What can hang from each mark:
J_572: J_57 J_464
J_224: J_313
J_952: J_752
J_794: J_732
J_235: J_57
J_313: J_224 J_503
J_732: J_57 J_794
J_216: J_733 J_952
J_752: J_57
J_57: J_235 J_572 J_732 J_752 J_768
J_449: J_224 J_768
J_503: J_313

Known rows, with every way that one mark hangs from another:
J_752{J_57{J_732}}: [ 25  -5 -11   8  10   6   5   2   0 -10   8  10  -8  19   7  18   0  13
 -11   2 -15  -4   9  -7  -5 -11   9  13  -6   4   1   1 -12   0   9 -18
  -4   6   8   5   9]
J_313{J_224}: [ 14 -18 -12  -4   7 -18   8  -3   2   2   5  17  -5  11  -4  10  -8   4
  -7  -5   8  -6 -20   4   1 -17  -4  13  -1  20  -1   8  -4 -14  -2 -13
  -3   7   3   9   9]
J_449{J_768}: [  6 -15  -7   8  19 -15 -14   6  -9  -4  15  23 -13   5   0   1  -1   9
  -9  19  -5  -3  -8  16 -13  -8   7   2 -12  22  11  11 -10  -1  11  -6
  -8   3   3  28  -4]
J_732{J_57{J_572 J_752 J_768} J_794}: [-12   0 -21  11  -2 -15  -6   9 -30  -8  -2  10  15  20   3  -6 -13 -15
 -15  12 -12  -7  -3   7 -35 -16  15  20 -14   5   5  13  -7  15 -13 -19
  13 -26  16  -3  -2]
J_57{J_572{J_464} J_768}: [  5  -1 -20   7   5 -16  -1  11 -25 -10  21  45  20  16  -3   1  -5   4
   3   5 -24   1  -9   0 -12  -1  21  -4 -14  27  21   5 -19   5   2  -4
  -1 -20  34   7  -4]
J_794{J_732{J_57{J_572{J_464} J_752}}}: [  2  -5 -17  22   9  -3  -5  -2 -10 -16 -10  24   6  26  -1   5  -6  -1
 -19   7 -10 -15  -9  -4  -9 -20  15  13 -32  11   7   4  -8   1  -3  -8
 -14 -10  16   1  22]
J_732{J_57{J_235 J_572{J_464} J_768} J_794}: [ -4   5 -28   2  -8 -20  -2   4 -32  -9  19  20  17  25  -1  -5  -9  -7
  -6   8 -20 -12  -5   0 -38 -11  20  15  -6  17  -2  17 -16  16 -14 -17
   7 -28  30  -5   2]
J_216{J_733 J_952{J_752{J_57{J_235 J_572 J_732}}}}: [ 19 -10 -19  -8  11 -16  -2  16  15 -22  10  22  14  33  27  17  -5   1
 -17  14 -21  -8   6  -7  -9   9  17  10  -1   8   0  20   4  24  -5  -7
 -25  13  15 -15  29]
J_752{J_57{J_235 J_572{J_464} J_732{J_794} J_768}}: [ 21   9 -29   7   0  -6   7   3 -19 -13  29  24  17  31   6  14  -3  15
  -1   4 -38 -13  11 -15 -25   2  23   0 -12   9  12   9 -16  16  -2 -21
  -1 -17  28  -4   8]
J_57{J_572{J_464} J_732 J_752 J_768}: [  6   7 -18  22   5 -13   0   1  -8 -12  10  37  30  26   4   2   7  13
   5  12 -38  -3   7 -11 -18   0  29 -10 -35  12  37   1 -20  11  -9 -14
  -4 -22  17   5  15]
J_449{J_224 J_768}: [  2  -7  -7   3  13 -24 -10   4  -6   1  21  32 -15  15  -2   2  -3  13
 -12  20  -4   0  -8  22 -16   0  13  -6 -16  19  24  20  -5 -12   7  -3
   6   0  -1  21  -3]
J_732{J_57{J_752} J_794}: [-14  -5 -12   7  -2  -8 -10   0 -15  -3 -17 -11  -4  23  -1  -4  -3 -14
 -24   8   0 -16  -3  11 -28 -28   3  30  -9   0  -8   6  -3   8 -14 -24
  13  -8   4   3   7]
J_572{J_57{J_235 J_732{J_794} J_752 J_768} J_464}: [  0   2 -20   2  -5  -6 -13  -8   3  -7  13  20   4  51  13  -6  13  18
  -5  12 -36 -21  12  -3 -29 -10   9  -1 -20  16  28   4 -20  11 -33 -16
  10  -6   8  20  18]
J_235{J_57{J_572 J_732 J_752}}: [ 21  -2  -1  20  10 -12  14   1   0 -13  -6  22  15  18  19   1  -1  19
   0   4 -22   2   8  -2   8 -13  11  -5 -14  14  24  -1 -12  15  -1 -18
 -17   4   2  -2  21]
J_57{J_235 J_572{J_464} J_732{J_794} J_752 J_768}: [ -2  14 -26  13  -6 -16   5  -9  -7 -13  18  26  34  35   6  -2   7  14
   5  16 -50 -15  11 -12 -35   6  28 -11 -34  11  34  11 -16  21 -24 -20
   3 -27  15   0  21]
J_313{J_224 J_503}: [ 23 -19  -1   4   5 -25   5  -6  20   2   6  22  -6   9   4   9  -8   0
  -4  -6   9  -9 -20   0   2 -17   8  11  -2  18 -19  20   0  -3  -4 -16
   4  -6  -4   1  10]
J_449{J_224{J_313} J_768}: [ -3 -12  -7   0  12 -24 -12  10  -5   3  23  31 -17  21  -4   4   0  13
 -14  18  -9  -7 -15  31 -13   2  12  -1  -6  15  24  22  -8 -12  11  -4
  10  -5   4  18  -7]
J_57{J_235 J_572 J_732{J_794} J_752}: [ -3   8 -18  14  -4 -11  13 -15   9 -15   5   5  27  30  12   0   3   3
   2  21 -40  -3   9  -9 -25   1  24   0 -31   5  27  10  -6  17 -24 -27
  -1 -12   0   0  27]
J_57{J_235 J_732}: [ 12  -3  -9   2  -1  -6  14 -15  21 -15  21  15   1  16  10   4   8  19
   5  11 -28  -1   6  -5 -17  -1  13   4 -15  17  12  14 -18   1 -13 -11
  -8   0  -6   9  22]
J_216{J_733}: [  5 -17 -11  -7   6 -15  -2   9   7 -17   1  14   1  17  16   5   1  -5
 -18   9  -2  -3 -12   6  -5  -6   2  12  -2  17 -10  11  -4  -4   2   4
  -6  12  14  10  21]
J_503{J_313}: [  0 -22  -7  -7   5   7  -6   1   5 -11   1  33  -3  15   2   6  -1   0
  -9   2  -2  -2 -19  13  -9 -13   2  15  -5  22   8  -1  -4   1   2 -19
   5   5  17  18   0]
J_732{J_57{J_235 J_572{J_464} J_752 J_768} J_794}: [-12   9 -25  10  -7 -18  -3   2 -27 -11   5  14  20  33   1  -8  -4  -6
  -9   7 -24 -20  -4   0 -38 -13  21  11 -17  11   6  17 -13  24 -22 -23
   5 -32  21  -3   7]
J_216{J_733 J_952{J_752{J_57{J_732}}}}: [ 19 -16 -15 -10  13 -12 -10  17  14 -16   2  18   2  30  22  19  -3   2
 -25  12 -11 -12   8  -2  -9   2   8  17   3   4  -6  14   4  17  -1  -3
 -18  22  12 -10  26]
J_732{J_57{J_572} J_794}: [ -5  -4 -21   4  -1 -14  -3   5 -27  -6   0   2   7  15  -1  -1 -15 -22
 -15  13  -3   1  -6   5 -25 -22  14  29  -2   7  -9   6  -6   4  -5 -21
  12 -10  25  -5   2]
J_216{J_733 J_952{J_752{J_57{J_572{J_464} J_768}}}}: [ 15 -12 -22  -9  12 -19 -14  27  -5 -16   7  33  14  35  17  16  -6  -2
 -22   8 -15 -15   0  -1  -9   6  14   9   2  12  -1  15   2  24   1  -2
 -19   8  31 -12  15]
J_952{J_752{J_57{J_572{J_464} J_768}}}: [ 13  -2 -14  -2  10  -3   0  20 -19  -8  15  37   1  29   0   7  -5   5
 -10  -3 -14  -5   3  -8  -6  -2  14   0  -9  21  14   6  -9  18  -9 -12
 -11  -5   9   2 -12]
J_752{J_57{J_235 J_572 J_732{J_794} J_768}}: [ 22   5 -26   6   1  -3  14   3 -13 -16  30  21  15  23  13  13 -10  12
  -2   9 -36  -5  11 -11 -27   6  21   3 -10   6  12  16 -12  15  -1 -17
   0 -16  18  -4   5]
J_57{J_732 J_752 J_768}: [  4  -3  -7  12   4  -5   2  -2   8 -11   8  25   8  16   9   1   6  19
  -2  12 -28  -5  10   0 -24  -1  13   1 -27   9  28   9 -17   4 -10  -6
   2 -12  -9  13  11]
J_752{J_57{J_235 J_732 J_768}}: [ 27   0 -15   4   4   2  13   1   0 -17  29  24  -1  21  13  13  -1  25
  -2   0 -30 -10  10  -7 -20   3  13   2  -9  11   8  18 -18  11   0 -11
  -7 -11   3   5   6]
J_235{J_57{J_572{J_464} J_732 J_752 J_768}}: [ 21   3  -7  19   9 -17   8   6 -13 -11   4  39  22  22  14  -1   2  28
   2   1 -30  -7   9  -4   0  -8  15 -13 -16  18  29   0 -20  18  -2 -13
 -14  -8  14  -1  15]

Rows:
[  3  -1 -20  19   4  -6   2  -3  -9 -21   6  36  12  28   4   1  -6   9
 -12   7 -22 -19  -8  -4 -21  -9  19   4 -34  17  13  19 -14   9 -10  -2
 -16 -23  13   2  20]	J_794{J_732{J_57{J_235 J_572{J_464} J_752 J_768}}}
[  5 -12  -7   8   6   2  -6  -6  18 -11  -3  11  -7  35  20  -3   5   7
  -8  15 -18   2   8   3  -7 -17   4  10 -18  12  26  -2 -14  -3 -21 -15
   3  10  -8  22  17]	J_572{J_57{J_732 J_752}}
[  8 -13 -15   8   7  -1  -2   2  -9 -15  10  32  -8  10   2   4 -13   8
 -20   9  -5 -12  -7   5 -21 -13   6  19 -19  16   0  15 -11  -8   3  10
  -5  -9   8   7   9]	J_794{J_732{J_57{J_768}}}
[  5   0 -19  -7  -9  -9   8  -9   3 -10  34  21   8  15   9   1   0  19
   1  18 -35  -8  12  -1 -42   7  11   4 -12  14  16  19 -16   4 -16  -3
  11 -11   0   7  11]	J_57{J_235 J_732{J_794} J_768}
[ 14  -1  -2  18  10 -15   5   7 -14 -10 -13  24  14  26   8  -1   3  15
  -5  -5 -16  -9  -4   3  16 -18   9  -7 -11  22  17  -4 -11  19  -1 -21
 -18   0  17   1  13]	J_235{J_57{J_572{J_464} J_752}}
[  7  -2 -24  -7  -5  -8 -11  -7  -2  -6  28  25   0  43  12  -3   7  17
  -1  13 -32 -14  10  -3 -29  -8   8   3  -9  22  21   3 -23   3 -25  -9
  12  -2  18  18  13]	J_572{J_57{J_235 J_732{J_794} J_768} J_464}
[  4 -20 -11 -16  10 -19 -14  17  14 -14   0  21   3  25  17   9  -2  -5
 -23  15  -5  -9  -4   9  -8   2   4  17   3  14  -4  16   6  13  -5   4
 -16  20  11  -4  21]	J_216{J_733 J_952{J_752}}
[ 14   2 -19  -3   6  -4  -1  14 -17  -5  18  30   5  31   1   8  -5   5
 -11   6 -21  -6  14 -14 -18  -2  15   4 -10  12  16   2  -8  16 -12 -15
  -1   0   9  -4  -5]	J_952{J_752{J_57{J_572{J_464} J_732{J_794} J_768}}}
[ 20  -3 -19   2   4   4   0   7 -15  -6  18  14  -4  18   6  15  -6  13
 -13   6 -21 -10  14  -3 -25  -5   8  13  -4   1   4   5 -11   3   7 -12
  11  -4  14   3   0]	J_752{J_57{J_732{J_794} J_768}}
[  7  -8 -20 -10  -6  -3  -1  -5   7 -10  29  21  -3  32  22  -5  -4  13
  -1  19 -30  -1  11   3 -32  -3   5   9  -7  19  21  13 -18   1 -24  -4
  14   0   1  19   9]	J_572{J_57{J_235 J_732{J_794} J_768}}
[ 20  -5   2  12   7  -9   8   4   0 -10   3  28   4  14  18  -1   3  33
  -3   1 -22  -9  12   5  -5  -9   2  -5 -11  15  22   6 -16  14  -3  -6
 -10   0  -7   6  13]	J_235{J_57{J_732 J_752 J_768}}
[ 15   4 -11  15   3 -17   3   5 -19  -6   2  29  22  25  11  -1   0  22
  -2   5 -30 -12  12  -3 -10 -10  12  -8 -14  13  26  -3 -14  19  -4 -15
  -2  -6  18  -4  15]	J_235{J_57{J_572{J_464} J_732{J_794} J_752 J_768}}
[ -4  -3  -6  13   0  -9   5  -4   3 -16  -6   6  -3  24   7  -6   4   2
 -10   0  -9 -12  -7   6 -17 -19  11  16 -15  14  -1  21 -13  16 -19 -21
 -12 -17  -8   7  14]	J_732{J_57{J_235 J_752}}
[ -2   9 -22  11  -6 -13  13  -8  -1 -16  20  22  32  25  14  -4  -1  11
   6  21 -48  -5  11  -7 -38  10  26  -7 -32   9  34  19 -12  19 -23 -16
   3 -25   2   1  17]	J_57{J_235 J_572 J_732{J_794} J_752 J_768}
[  4 -13   0   4  10 -28 -15   9   7   3  23  35 -17  20   1   3  -1  11
 -13  18  -8  -9 -14  28 -12   1  19  -3  -7  14  13  29  -6  -5   9  -6
  14 -15  -1  13  -6]	J_449{J_224{J_313{J_503}} J_768}
[  6   0 -16   6   0  -5  -8  -7  10 -12  15  29   3  49  16  -6  15  23
   1   8 -36 -17   9  -5 -19  -8  12  -6 -23  22  32   6 -26  10 -31 -13
  -1  -8   3  23  19]	J_572{J_57{J_235 J_732 J_752 J_768} J_464}
[ 16   0  -8  13   4 -15   9   6 -14  -8   4  25  20  17  18  -2  -7  19
  -2  10 -28  -4  12   1 -12  -6  10  -5 -13  10  26   3 -11  18  -3 -13
  -1  -5   8  -4  12]	J_235{J_57{J_572 J_732{J_794} J_752 J_768}}
[ 15  -4  -2  15   9 -14  11  13 -16 -13   0  36  16  16  17  -5  -8  19
  -1  -1 -20  -2  -1   9   3  -7   8  -9 -11  22  24  10 -12  21   1  -8
 -13 -10   7   3   2]	J_235{J_57{J_572 J_752 J_768}}
[ 12  -1 -13 -10   2   1   6   7  -1  -8  23  22  -7  28   8   6  -2  14
 -11   5 -22 -12  16  -8 -25   3   7   6  -8  13  11  16  -7  18 -20 -11
  -3   1 -13   2  -3]	J_952{J_752{J_57{J_235 J_732{J_794} J_768}}}
[  2  -1 -18  22   5  -5   2  -7  -4 -20  -3  25   8  31   3   3  -3   5
 -15   6 -17 -19  -9  -6 -13 -15  18   9 -34  15   8  13 -10   7 -10 -10
 -19 -14  12   1  27]	J_794{J_732{J_57{J_235 J_572{J_464} J_752}}}
[ -4   3 -10  16   1 -11  16  -6   6 -22   1  17  21  27  10  -4   2   2
   3   8 -30  -1  -9  -1  -6   0  21  -5 -28  19  25  18  -7  20 -18 -22
 -15 -18   0   7  16]	J_57{J_235 J_572 J_752}
[ 21   5 -22   8   5  -5   9  10 -22 -17  25  34  13  29   5  11  -4  13
  -1  -6 -30 -11  -3  -8 -11   2  21  -5  -9  20  10  16 -17  20   2 -17
 -12 -21  28   2  -2]	J_752{J_57{J_235 J_572{J_464} J_768}}
[  6  -4 -15   8   4  -4 -17  -1   2  -7   6  29   0  44  12  -3  12  17
  -5   9 -27 -12   9  -1 -14 -15   9   1 -20  17  30  -5 -24   2 -21 -12
   5  -2  10  23  13]	J_572{J_57{J_732 J_752 J_768} J_464}
[ -1  -5 -16  -1  -5  -2  -3  -7  12 -11  15  16   1  39  24  -8   2  14
  -4  18 -33  -9  13   4 -32  -4   6   5 -18  13  29  14 -14   9 -31 -11
  12  -5  -8  20  13]	J_572{J_57{J_235 J_732{J_794} J_752 J_768}}
[ 27   2 -20  16  11  -2   4   4 -13 -13  10  19   8  26   3  20   0   7
  -5   1 -24  -2   7 -17  -1 -10  22   5 -11   7   8  -6 -15   6  10 -25
  -9  -2  29  -3  12]	J_752{J_57{J_572{J_464} J_732}}
[  4   6 -12  20   1 -10  19 -13  17 -22   7  17  25  27  16   0   6  11
   8  15 -40   4   5 -12 -13   2  28  -7 -35  12  31  14 -13  16 -21 -24
 -15 -14  -5   3  28]	J_57{J_235 J_572 J_732 J_752}
[ 13 -10 -12  -3   0  -1   3 -10  21 -15  20  17  -8  32  23  -3   2  12
   1  15 -24   5   6   0 -12  -9   7   8  -9  22  18   9 -19  -3 -22 -10
  -2   9  -4  20  18]	J_572{J_57{J_235 J_732}}
[ 13  -6  -9  -1  11   0   5  17 -10 -10   6  24  -4  26   3   7  -8  -2
 -13   0  -8   2   2  -6   0  -6  11   7  -7  18   9   6  -2  15  -8 -17
 -13   4   0   1  -8]	J_952{J_752{J_57{J_572}}}
[  6  -6 -11   4   0  -1   2  -7  18 -16  17  26   0  37  26  -8   4  20
   1  14 -33  -3  10   2 -22  -3   9   0 -21  19  33  16 -20   8 -29  -8
   0  -7 -12  23  14]	J_572{J_57{J_235 J_732 J_752 J_768}}
[  3  -3 -18  19   4  -5   7  -2  -5 -23   8  34  10  22   9  -1 -12   8
 -12   9 -20 -12  -7  -1 -22  -6  18   7 -33  16  13  24 -10   8  -9   1
 -16 -21   5   2  18]	J_794{J_732{J_57{J_235 J_572 J_752 J_768}}}
[  7 -12 -18  -8   0  -2  -9   1  -1  -5  22  20  -5  26  17  -2  -6   7
  -7  20 -21   3  11   6 -28  -9   2  14  -5  15  19   2 -16  -8 -15  -2
  21   6   7  19   3]	J_572{J_57{J_732{J_794} J_768}}
[ 15 -15 -18  -9  14 -15  -9  24   4 -18   1  23  10  30  21  17  -9  -8
 -23  11 -10  -8  -1   1  -4   4  12  15   3   9  -4  16   7  21   2  -5
 -21  15  21 -12  18]	J_216{J_733 J_952{J_752{J_57{J_572}}}}
[ 21   0 -21  10   7   0   6   4 -14 -10  10   6   7  22   6  17  -9  -1
 -10  10 -21   0   9 -10 -12  -9  16  14  -8  -1   5  -2  -7   4   8 -25
   3   1  23  -4   7]	J_752{J_57{J_572 J_732{J_794}}}
[ -4   4 -14   4  -7  -8   7 -12   9 -11  15  13  13  25  12  -3   8  20
  -2  16 -39 -17  14  -1 -41   5  13  -1 -27   7  25  19 -11  14 -25 -12
   8 -17 -11   9  17]	J_57{J_235 J_732{J_794} J_752 J_768}
[ -3   6 -17  17  -1 -18   3   4 -17 -19   8  30  19  29   5  -6   0   3
   0   0 -24 -12  -8  -2 -23 -11  25   3 -22  20  11  21 -21  23 -18 -19
 -13 -35  14   1   8]	J_732{J_57{J_235 J_572{J_464} J_752 J_768}}
[  8  -7 -18  12   4  -4   8  -5  -3 -22  10  27   4  18   6   4 -13   2
 -13  10 -13  -5 -10  -3 -15 -11  16  15 -24  18   2  18  -9  -1  -4  -2
 -16 -10  11   0  20]	J_794{J_732{J_57{J_235 J_572}}}
[ -2   9 -23  15   0 -14  -5  -1 -17  -6   7  24  31  29   1   2   4   5
  -1  17 -39  -9  11  -8 -30  -2  25  -4 -31   5  33  -3 -14  11 -13 -18
  11 -19  22   1  14]	J_57{J_572{J_464} J_732{J_794} J_752 J_768}
